Known rows, with every way that one mark hangs from another
M{L}: [-4.44 -0.25  0.33 -4.36 -2.87 -0.84  1.50 -0.03 -2.06 -0.67 -0.03 -2.11
  1.35  0.46 -1.44 -1.85  0.01  1.06 -1.60  0.02  2.73]
M{L{N}}: [-4.86 -3.77 -0.16 -2.89 -3.01 -3.13 -0.46  3.42 -2.73 -2.22  0.39 -1.21
  1.27 -1.69 -0.54  1.28  0.25  1.66 -2.53 -0.20  0.33]
K{L{M}}: [-1.40 -0.58 -0.26 -2.01 -1.94  2.00  0.43  0.35 -1.58 -3.23  1.55  1.65
 -0.31 -0.30 -2.12  0.45  0.47 -2.26 -2.12 -0.02 -5.20]
K{L{N}}: [-1.68 -5.74  0.09 -1.99 -4.23 -0.25 -1.20  2.43 -2.75 -4.04  1.36 -0.70
 -0.52 -3.23 -2.38  1.94 -0.49 -2.47 -1.58  1.24 -2.15]
K{J L M N}: [ 5.25 -4.27 -2.61  5.86 -3.15  2.76  3.93 -1.70  0.83 -1.23  0.70 -1.08
 -0.63  0.94 -1.41 -0.94 -1.32 -0.90  5.50  4.98 -7.44]
K{J{X} M{L{N}}}: [ 4.78 -1.45 -3.15  4.02  2.13 -4.04  1.10  2.71  0.10 -0.05 -0.37 -0.35
 -0.20  4.74  2.14 -1.24  1.39  2.93  3.10  1.37 -5.45]
K{L}: [-1.35 -1.91  0.48 -3.64 -4.27  2.05  0.63 -0.84 -1.97 -2.51  0.93 -1.60
 -0.51 -0.94 -2.85 -1.56 -0.82 -3.12 -0.82  1.38  0.38]
L{N}: [-1.71 -4.09  0.45 -0.28 -1.77 -1.30 -0.99  3.68 -0.08 -2.93  2.52  0.34
 -0.74 -3.05 -3.52  0.76 -0.38  2.91 -3.84  0.24 -1.45]
J{M N X}: [ 4.58  1.50  0.78  0.78  4.56  2.04 -0.45  3.59  1.98  3.38 -1.32 -1.75
  3.49 -0.37 -3.35 -1.19 -1.46  4.82  1.61  0.42  1.42]
N{J L M}: [-3.11  0.41  0.47 -3.20  0.02  1.06 -2.78 -6.35  0.03 -0.43 -0.73  0.85
 -5.50  0.66  2.00  2.56 -0.67 -4.86 -0.31 -0.02  5.20]
K{J{M N X} L}: [ 7.99  0.58 -0.85  2.15  3.31  1.34  0.51  2.47 -0.17  3.05 -1.31 -0.92
  4.01  1.56 -1.34 -1.08 -0.91 -1.05  4.02  3.02 -3.82]
N{J{X} L M}: [ 1.05  2.99 -0.53 -2.55  2.28  0.03 -4.30 -7.16  0.75  0.54 -2.25  0.42
 -5.61  2.82  4.19  1.31  0.42 -2.52  2.14 -1.23  6.74]
J{X{N}}: [ 2.18  3.24  0.36  1.10 -2.38 -0.22  2.54  0.20  1.70  1.74  0.73  0.21
  3.12 -0.24 -1.33 -4.69  0.18  3.27  0.29 -0.55  0.36]
J{N}: [-0.20 -0.52  0.71 -1.28 -0.03  1.04  0.07  2.55  0.60  1.10  0.41  0.16
  0.04 -3.94 -5.95 -3.49 -1.87  2.75  0.28  0.10 -0.15]
K{J M}: [ 4.29 -0.92 -0.95  4.41  1.25  1.80  4.00  0.39  2.78 -0.36  2.57  1.30
 -2.39  3.06 -3.57 -4.28 -0.56  1.24 -0.26  3.31 -6.07]
K{J}: [ 2.18  0.39 -0.26  1.08 -0.39 -0.17  2.91  0.68  0.91 -0.78  3.06  1.75
 -0.17  0.79 -3.51 -4.50 -0.01  1.36 -2.95  2.15 -3.77]
L{N{J M}}: [-2.75 -2.54  2.42  0.73  0.12 -0.28 -2.60  1.60 -0.82 -2.98  0.58  0.78
 -5.69 -3.32  1.46  2.54  0.12 -3.28 -2.35 -0.81  1.31]
J{M}: [-0.95 -0.94  2.01 -0.52  0.66  3.29  1.77  2.60  1.40  0.06  1.67 -1.89
  2.61 -0.07 -4.01  0.79 -1.50  2.08 -4.31  1.95  0.78]
L{M}: [-1.15  1.26  0.13 -0.31  0.69  0.97  1.14  1.61  0.97 -2.37  2.49  2.78
 -0.39 -0.59 -3.09 -1.06  0.56  2.79 -4.46 -0.99 -4.44]
K{J M{L} N}: [ 1.93 -2.31 -3.22  4.89 -1.82 -0.10  4.75 -1.08  0.69  0.66 -0.20 -1.74
  1.42  2.61  0.19 -1.52 -0.75  2.99  4.51  3.44 -5.03]
K{J{X{N}} M}: [ 7.65  2.96 -1.71  6.88  0.60  0.23  5.41  0.18  4.00  2.88  1.50  2.08
  1.50  3.80 -0.91 -5.65  0.30  2.33  3.26  2.25 -6.73]
N{M}: [-2.32  1.40  2.77 -1.38 -2.44  2.18  1.25 -1.16  1.35 -1.40  0.47 -0.39
 -3.88 -0.21 -1.29 -1.74 -1.38 -0.60 -2.09  2.12  2.21]
J{N X}: [ 4.26  2.02 -0.43 -0.95  2.23 -0.11 -1.05  1.58  1.07  2.15 -1.06 -0.53
  0.02 -1.40 -3.73 -4.72 -0.77  4.80  2.85 -1.30  1.62]
X{N}: [-2.12  0.64  1.05  0.42 -4.50  1.08  3.79  0.92  0.95  0.79  2.13  0.69
  3.07 -2.50 -3.64 -3.21 -0.88  1.18 -2.17  0.63 -1.28]

Rows
[ 2.23  3.22 -0.92 -2.02  1.34 -0.04 -3.52 -4.57  1.67  3.21 -3.35  0.11
 -2.91  0.77  0.44 -0.03 -1.77  1.84  5.07  1.07  4.21] -> J{N{L M} X}
[-1.27  4.27  1.57 -2.96  1.21 -1.03 -1.54 -3.02 -1.96  0.63 -3.21 -1.84
 -3.51  2.84  5.89 -1.29  1.27 -3.39  2.16 -2.07  7.04] -> N{J{X} M{L}}
[ 6.10  1.35 -1.06  4.15 -3.64  0.57  1.57 -4.44  0.18 -0.62 -1.30 -1.41
 -1.48  2.00  3.67 -1.40 -0.37 -1.95  6.41  4.35 -1.79] -> K{J{X} L N{M}}
[-0.65 -1.86 -0.61 -1.85  2.34  2.28 -1.91  0.35  1.40  3.15 -1.24 -0.95
  3.72 -1.15 -4.28  3.68 -2.93  2.41  0.41  2.02  1.18] -> J{M N{L}}
[-5.64  1.46  2.72 -3.55 -0.83  0.07 -0.28 -2.02 -2.49 -0.49 -1.87 -1.24
 -3.53  0.51  3.59 -0.06  0.28 -5.30 -0.13 -0.92  5.60] -> N{J M{L}}
[-2.87  1.50 -1.93 -0.02 -2.17 -0.28  1.20 -2.45  1.50  0.59  1.74  4.27
  3.63 -0.52 -1.37  2.12 -0.03  2.05 -2.25 -0.29 -5.30] -> X{N{L{M}}}
[-4.56 -4.09  0.77 -1.21 -0.49 -1.38  0.19  5.54 -1.80 -0.84  0.11 -2.89
  5.06 -0.49 -0.56  5.14 -0.52  1.68 -3.54  1.24  0.03] -> J{M{L{N}}}
[-3.98  1.53  1.07 -0.91 -2.72  0.87 -0.73 -5.78  0.45  1.60 -0.70  1.84
 -1.44 -0.92  2.67  2.11 -0.87 -5.54  0.57  0.19  2.97] -> X{N{J L M}}
[-1.23 -2.77 -0.57  1.75  3.22 -1.54 -2.86  4.08 -1.18 -3.67  2.68  4.08
 -2.25 -3.37 -0.69  3.13  2.12 -0.08 -4.87 -4.16 -5.61] -> L{M N{J}}
[-1.86  0.34 -2.34 -2.16  3.11  0.00 -3.20 -3.32 -0.11 -1.29  1.13  3.93
 -2.12  0.22  0.18  3.00  1.31 -1.01 -3.00 -3.28 -1.67] -> N{J L{M}}
[-6.40  2.32  2.91 -1.32 -3.82 -0.21  2.18 -1.60 -2.31  1.78 -1.74 -0.30
  0.56 -0.94  4.07 -0.35  0.10 -5.97  0.61 -1.05  3.29] -> X{N{J M{L}}}
[-1.27 -4.89  1.68  1.46  3.57  0.77 -2.19  5.54 -0.40 -1.69  1.63 -0.30
  0.86 -3.23 -0.98  4.90  0.19 -0.87 -4.84 -1.03 -0.30] -> L{N{J{M}}}
[-2.99 -0.82  0.92 -2.34  1.28  1.15  0.94  4.19 -1.17  3.23 -2.01 -3.11
  5.93 -1.20 -2.68  1.21 -1.95  1.83  0.48  1.30  1.28] -> J{M{L} N}
[ 2.76  2.97 -3.17 -1.93  5.20 -1.38 -4.68 -4.53  0.47 -0.15  0.07  3.46
 -2.12  2.34  2.51  1.55  2.36  0.66 -0.50 -4.40  0.00] -> N{J{X} L{M}}
[ 1.39  2.63 -2.02 -1.08 -2.53 -1.33  0.26 -4.26  1.88  2.59 -0.32  0.72
  3.16  1.38 -0.03 -0.90 -0.23  2.96  1.72  0.12  2.21] -> J{X{N{L}}}
[ 2.63  2.76  1.33  2.25  0.01  1.67  3.28  2.38  2.43  3.05  0.48 -1.26
  6.59  0.76 -1.18 -1.00 -0.54  3.21 -0.91  1.06  0.31] -> J{M X{N}}
[-1.02 -2.88 -2.87 -0.81 -1.06  0.12 -2.90 -5.63 -0.12 -0.38  0.04 -0.49
 -1.01 -2.37  0.10  2.78 -0.65  0.68  1.79 -0.95  3.59] -> K{N{J L}}
[ 2.72  0.87 -1.29 -1.96  5.38  0.83 -3.73 -3.06  0.97  1.63 -1.10 -0.89
  0.84  3.17  1.70  3.41  0.28  0.05 -0.22 -1.43  5.26] -> N{J{M X} L}
[ 3.11 -2.19  0.54  2.11  5.55 -0.79 -3.19  4.48  0.11 -0.79  0.39 -0.85
  0.76 -0.69  1.03  3.48  1.21  1.31 -2.37 -2.23  1.37] -> L{N{J{M X}}}
[-2.17  5.42  1.81 -0.64 -4.31 -1.26  3.10 -2.05 -0.31  2.79 -2.57 -1.66
  2.29  2.37  4.08 -2.54 -0.08 -0.60  2.78  0.77  3.34] -> J{X{N{M{L}}}}
[-0.03  2.09  0.90 -2.34  4.40 -0.03 -1.06  0.90 -1.63  1.61 -2.09 -3.29
  3.10  3.01  3.35  0.87  1.31 -0.82 -0.05 -2.17  5.73] -> N{J{M{L} X}}
[-0.53 -1.25 -1.10 -2.04  1.94 -4.69 -3.34  2.06 -3.38 -1.20 -1.14 -1.22
 -0.31 -0.12  3.81  0.81  2.35 -0.02  0.55 -4.30  3.13] -> M{L{N{J{X}}}}
[-2.74 -5.00 -1.06  0.00 -1.19 -1.40  1.03  3.37 -1.08 -1.60 -0.33 -1.74
 -0.70  0.54 -0.88  1.93 -0.29  1.53  0.37  0.66 -2.33] -> K{M{L{N}}}
[ 4.48  3.09 -2.16  4.38 -0.72 -1.90  5.66 -0.15  1.45  3.80 -0.67  0.37
  3.74  5.39  2.01 -5.16  0.75  1.48  4.89  1.76 -5.14] -> K{J{X{N}} M{L}}
[-1.41 -0.48  1.62  2.22 -1.85  2.20 -0.41 -2.95  0.52 -1.29 -0.33 -0.76
 -4.06 -3.27  1.58  0.81 -0.98 -1.62  1.47  0.12  3.18] -> K{N{J M}}
[ 1.78  0.15  1.54  1.12  2.22 -1.51 -3.77  0.56 -0.25 -1.73 -0.51  0.60
 -5.75 -0.92  3.51  1.30  1.11 -1.49  0.10 -1.96  2.77] -> L{N{J{X} M}}
[-6.58  2.59  2.76 -1.19 -6.38  0.00  3.93 -1.12 -0.85  1.78 -1.25 -0.99
  2.37 -0.14  1.96 -1.00 -0.99 -2.45  0.56  1.86  1.75] -> X{N{M{L}}}
[-3.24  2.14  3.51  0.98 -2.53  1.85  1.98 -1.37  0.48  0.92  0.35  1.44
 -1.80 -2.50  1.21 -1.30 -0.39 -5.11 -0.79 -0.34  1.49] -> X{N{J M}}
[ 2.74 -0.37 -1.34  2.20  5.54 -2.79 -3.89  3.39 -0.42 -2.91  1.34  3.41
 -2.28 -1.20  1.81  1.73  3.21  1.86 -2.51 -5.29 -3.90] -> L{M N{J{X}}}
[ 2.87 -1.93 -1.44  0.43  3.00 -2.09 -4.32  2.08 -2.98 -3.76  0.52  2.60
 -2.07 -1.17  3.12  3.37  3.05 -3.22 -0.24 -4.32 -4.80] -> K{L{M N{J{X}}}}
